What can hang from each mark
q870: q31 q513
q847: q760
q568: q951
q256: q189
q513: q770 q870
q951: q232 q256 q568
q232: q951
q770: q31 q951
q760: q847 q951
q189: q256 q760

Each row was made from one small tree. The marks that hang from a mark follow it in brackets, in the order of their numbers. Every link used is in the known rows. Write each row's tree.
Known rows
q847[q760[q951]]: [ 1.45  0.63  3.79 -2.79 -2.19  1.15 -2.06 -1.78  2.98 -1.90 -4.45 -1.18
  1.39  1.84  0.76 -2.59 -0.30  1.43  0.56  0.24 -5.90 -0.31]
q513[q770[q951[q232 q256[q189]]] q870[q31]]: [-1.45 -0.44 -0.89 -0.76  1.55  2.22 -1.88  1.14  3.30 -3.15  0.34 -1.90
 -0.76  2.93  2.30 -3.01 -0.35 -0.35  0.92 -1.36 -1.89 -1.56]
q256[q189[q760[q847 q951[q232]]]]: [-0.82  0.20  2.51  0.78 -1.87 -0.11 -0.84  3.30 -1.46 -1.08  0.33 -0.61
  0.54  0.59 -2.53 -3.02 -2.14 -1.06 -0.06 -0.36 -5.80 -1.10]
q189[q256 q760[q951]]: [ 1.20 -0.87  1.96  2.57 -4.77  0.82 -0.54  1.55  3.01 -0.97 -0.69  0.53
 -1.39  3.49 -5.36  1.48 -0.75 -0.76  1.68  0.69 -5.37 -0.58]
q189[q760]: [ 0.43 -1.82  0.85  1.59 -2.58  1.52 -1.04 -0.49  0.96 -2.09  0.62 -0.93
 -0.71  3.20 -1.23 -0.26 -0.47 -0.59  1.71 -1.35 -4.07  0.16]
q870[q31 q513]: [-0.62  1.46 -0.28 -0.08  0.86  0.73 -3.00  0.66  5.56 -2.16 -2.07 -2.22
  0.26  6.36  1.48 -2.06 -0.06  0.29  1.65 -2.01 -6.73  0.34]
q870[q513[q770[q31 q951[q232 q256[q189]]]]]: [-1.21 -0.99  2.02 -2.80  3.07  5.25  1.57  1.99  0.53 -1.42 -1.07 -2.27
 -2.11  0.38  3.01 -3.36  1.96 -1.84  0.68  0.42 -2.88 -3.51]
q189[q256 q760]: [ 1.04 -2.95 -0.21  3.00 -3.91  1.72  0.15 -0.08  2.29 -1.76  1.00  0.35
 -2.50  4.03 -3.58  2.14  0.99 -0.78  0.95 -1.32 -3.91 -0.47]
q870[q31 q513[q770[q951[q232 q256]]]]: [-0.22  0.68 -0.10 -1.22  4.03  4.29 -1.64  3.02  5.97 -2.49 -2.20 -0.04
 -0.63  3.46  4.98 -3.30  0.92 -1.01  2.21 -0.43 -4.38 -1.34]
q513[q770]: [-0.19 -1.54  1.05 -0.40 -2.90  2.96 -1.94 -0.21  1.25 -3.05 -0.63 -2.40
 -0.85  3.07  1.31 -1.94  0.79  2.17  3.30 -1.61 -3.30  1.03]
q568[q951[q256[q189[q760]]]]: [-0.94 -2.14 -1.27  0.70 -3.59  0.20  0.80  1.36  0.35  2.26 -0.37 -1.53
  0.19  1.38 -1.65 -0.92  0.98 -1.70  0.29 -4.15 -0.85  0.71]
q870[q513[q770[q951]]]: [-0.20 -0.13  3.42 -0.12 -1.12  3.28 -1.79  0.94  2.65 -3.42 -4.07 -2.14
 -0.79  3.01  2.02 -1.81  1.70 -0.01  4.10  0.57 -4.71 -1.28]
q513[q770[q31 q951] q870]: [-0.92 -2.03  4.91  0.21 -2.00  3.73 -0.93 -2.89  1.31 -5.21 -1.24 -2.17
 -1.97  1.38  0.15 -0.90 -0.74 -0.29  3.32  0.57 -4.04 -2.87]
q951[q232 q256[q189[q760]] q568]: [ 1.15 -1.87 -3.79 -0.93  1.16  0.57  1.36  0.25  1.23  1.11  2.81 -2.47
 -1.47  2.30  0.56 -0.63 -0.62 -0.82 -3.01 -1.66  0.41  1.50]
q568[q951[q256]]: [ 0.44 -1.39 -0.05  0.04 -2.35  1.07  0.18 -0.44  3.35  1.59 -2.95 -0.66
  0.47  0.92  0.81 -0.85  0.80  0.50  0.49 -5.32 -2.10  1.90]
q847[q760[q951[q232]]]: [ 1.88 -0.49  3.02 -2.90  0.30  2.05 -1.41 -1.04  3.56 -2.51 -2.74 -0.31
  1.57  1.39  2.14 -3.55 -1.44  1.71 -0.35  0.07 -6.21 -0.44]
q232[q951[q568]]: [ 0.05 -0.27 -0.26  1.97  0.30 -0.78 -1.70 -1.89  1.77  0.61 -1.18 -2.51
 -1.25  3.11 -0.04  1.88  0.75  2.43  1.36 -2.12 -2.21  2.28]
q189[q256 q760[q847 q951[q568]]]: [ 1.55 -0.14  1.62  2.15 -4.26 -0.29  0.24  1.40  3.16  0.10 -1.38  0.34
 -2.27  2.47 -5.28  2.21 -1.45 -1.32 -1.43  0.93 -3.84  0.91]
q568[q951[q232 q256[q189[q760[q847]]]]]: [-1.20 -2.19 -0.80  1.29 -1.76  0.79  1.61  2.71 -0.13  1.41  0.41  0.68
  0.04 -0.86 -0.38 -2.56 -0.50 -2.04 -1.70 -4.66 -2.00 -0.20]
q232[q951]: [-1.16 -0.22  1.09  2.70 -0.47  0.28 -2.45 -1.05  0.62 -0.48 -1.05 -0.96
 -0.67  2.13  0.12  0.87  1.27  2.37  3.07 -3.33 -4.68  0.13]
q568[q951[q232 q256[q189]]]: [ 0.11 -2.51 -1.63 -0.91 -0.80  1.05  1.13  1.32  1.40  1.86 -0.75 -1.54
  0.76  0.97  1.10 -2.40  0.66  0.68 -0.80 -5.59 -1.54  1.29]
q513[q770[q951[q232 q256]] q870[q31]]: [-0.04 -0.58 -0.04  0.14  2.19  2.89 -1.96  0.04  6.04 -3.85 -0.32  0.06
 -0.48  2.83  3.52 -2.13 -1.28 -0.39  1.50 -1.54 -3.14 -1.35]
q847[q760]: [ 0.75 -1.39  1.84 -1.98 -1.47  2.21 -1.45 -3.22  2.12 -2.87 -2.62 -1.48
  0.62  2.42  2.23 -1.92  1.08  1.59 -0.35 -1.40 -4.74  0.01]

Which tree is each row?
[-1.23  0.51 -2.48  0.20  1.13 -1.28 -0.70 -0.89 -0.12  3.37 -0.97 -3.28
 -1.49  1.90  0.32  1.60  1.96  1.41 -0.63 -3.10  0.36  1.67] => q232[q951[q256[q189] q568]]
[ 1.83  0.50 -1.72 -2.88  1.06 -0.69  0.24  1.03  2.33  1.99 -1.17 -3.11
 -0.14  1.69  0.35 -1.63 -1.64  0.93 -2.93 -1.08 -1.00  2.01] => q760[q951[q232 q256[q189] q568]]
[ 1.02  2.39  0.92 -1.54 -0.90 -0.43 -0.63 -0.49  3.20  1.85 -4.37 -0.89
 -0.48  0.12 -0.09 -0.44 -1.64 -0.53 -2.55 -1.78 -2.90  1.39] => q760[q847 q951[q256 q568]]
[ 3.05  0.09 -0.48 -4.55  2.08  1.06  0.37 -1.76  5.72  0.31 -2.96 -0.72
  0.49  0.75  3.65 -1.97 -1.31  1.29 -3.77 -0.21 -2.32  1.19] => q847[q760[q951[q232 q256 q568]]]
[ 0.77  1.82  0.64 -0.06 -1.46 -0.29 -0.26  0.21  2.63  1.55 -2.40 -0.05
 -0.59  0.00 -1.12  0.14 -2.21 -2.01 -2.15 -0.46 -2.54  0.84] => q189[q760[q847 q951[q256 q568]]]
[ 0.04  0.01  3.36  2.90 -4.97  0.63 -0.58  2.14  1.81 -1.01 -1.61  1.67
 -1.74  1.55 -5.55  1.05 -0.93 -1.53  0.50 -0.14 -6.27 -1.12] => q189[q256 q760[q847 q951]]
[ 1.98  0.33 -1.19 -5.49  1.78  0.25  0.51 -0.79  3.27  1.16 -2.30 -2.61
  0.54  0.82  2.39 -2.66 -0.62  1.29 -4.39  0.14 -1.22  1.17] => q847[q760[q951[q232 q256[q189] q568]]]
[ 0.97  1.69  2.73 -0.62 -2.24 -0.74 -1.56 -0.42  2.31  0.16 -4.12 -2.17
  0.15  1.63 -1.48 -0.60 -2.06  0.62 -1.12 -0.68 -4.45  1.90] => q760[q847 q951[q568]]
[-0.34 -3.03 -2.00  0.72 -1.19  0.78  1.53  2.36  1.19  1.57  1.34 -0.50
  0.36  0.94 -0.29 -2.02 -0.03 -1.12 -0.44 -4.12 -1.17  1.00] => q568[q951[q232 q256[q189[q760]]]]
[ 1.12 -0.92 -0.12 -0.53 -0.80  1.27 -0.67 -3.29  4.65 -1.99 -2.28 -2.31
 -1.90  1.19  2.22  0.87 -0.76  0.17  0.42 -0.84  0.74  0.05] => q513[q770[q951[q256 q568]] q870]
[ 2.19 -1.22  0.59  2.04 -2.13  0.13  0.78  1.99  4.04 -0.61  0.44  1.06
 -2.18  2.26 -4.11  1.19 -2.53 -1.26 -2.48  0.63 -3.94  0.69] => q189[q256 q760[q847 q951[q232 q568]]]
[ 0.27 -1.06 -3.17 -0.68 -1.15 -0.30  0.39 -0.39  0.72  1.59  0.93 -3.26
 -1.39  2.77 -0.56  0.64 -0.05 -1.22 -1.99 -1.73  0.92  1.61] => q951[q256[q189[q760]] q568]
[ 1.30 -2.56 -1.04 -0.09  0.06  2.03  1.04  0.15  4.12  0.95 -1.29  0.23
  0.61  0.53  2.07 -1.92 -0.27  0.78 -0.27 -5.71 -2.55  1.59] => q568[q951[q232 q256]]
[-0.71 -0.87 -1.70  0.09 -1.66  0.72  0.24  0.37 -0.81  0.73  0.63 -1.84
 -0.67  1.90 -0.67 -0.79  0.76 -1.41 -0.33 -2.67 -1.89 -0.63] => q951[q256[q189[q760]]]
[-1.72 -0.66  1.10  1.42 -3.43  0.37 -0.85  0.98 -2.87 -1.22  0.42 -1.49
 -0.63  1.69 -2.09 -1.44  0.10 -1.44 -0.42 -1.73 -4.30 -0.88] => q256[q189[q760[q847]]]
[ 2.17 -2.27  1.46 -1.58  4.03  3.90  2.02 -1.44  2.09 -0.06 -1.59 -1.21
 -2.42  0.77  2.11  0.40 -0.15 -1.02 -2.44 -0.37 -1.95 -0.19] => q770[q31 q951[q232 q256 q568]]
[ 2.70  0.04 -1.22 -0.77  0.90  0.54  0.45  0.67  4.14  0.94  0.57 -0.46
 -0.76  1.46 -0.04 -0.36 -3.04 -0.67 -1.76 -0.03 -1.74  1.72] => q189[q760[q951[q232 q256 q568]]]
[ 0.49 -0.49 -2.86 -2.15 -0.49 -0.27  0.24 -1.38  0.95  1.85 -1.11 -4.13
 -1.20  2.52  0.58 -0.02  0.88  0.70 -2.86 -3.02  0.09  2.21] => q951[q256[q189] q568]
[-0.80  0.34  0.81  0.41 -0.45  2.01 -2.87 -0.95  5.11 -3.48 -1.94 -0.80
 -0.75  3.14  2.30 -1.16 -0.50 -0.73  2.56 -1.46 -2.81 -1.18] => q513[q770[q951[q256]] q870[q31]]
[ 0.07  0.36 -2.03  0.99  1.77 -0.69 -0.93 -2.12  2.61  2.53 -1.45 -1.33
 -1.76  1.35  1.39  2.11  1.04  1.68  0.01 -3.17 -0.95  1.70] => q232[q951[q256 q568]]
[-0.45  2.17  2.31  0.95 -2.24  0.40 -0.94  1.27  1.58  0.58 -2.43  1.44
 -0.20 -0.94 -1.32 -1.18 -1.59 -2.41 -0.22 -1.53 -4.96 -1.39] => q189[q760[q847 q951[q256]]]
[-0.12 -2.56  2.51 -0.55  1.24  5.00  1.08 -2.02  2.86 -3.68  0.36 -0.20
 -2.66 -0.56  2.78 -1.67 -1.36 -0.75  1.04 -0.64 -2.82 -3.40] => q513[q770[q31 q951[q232 q256]] q870]
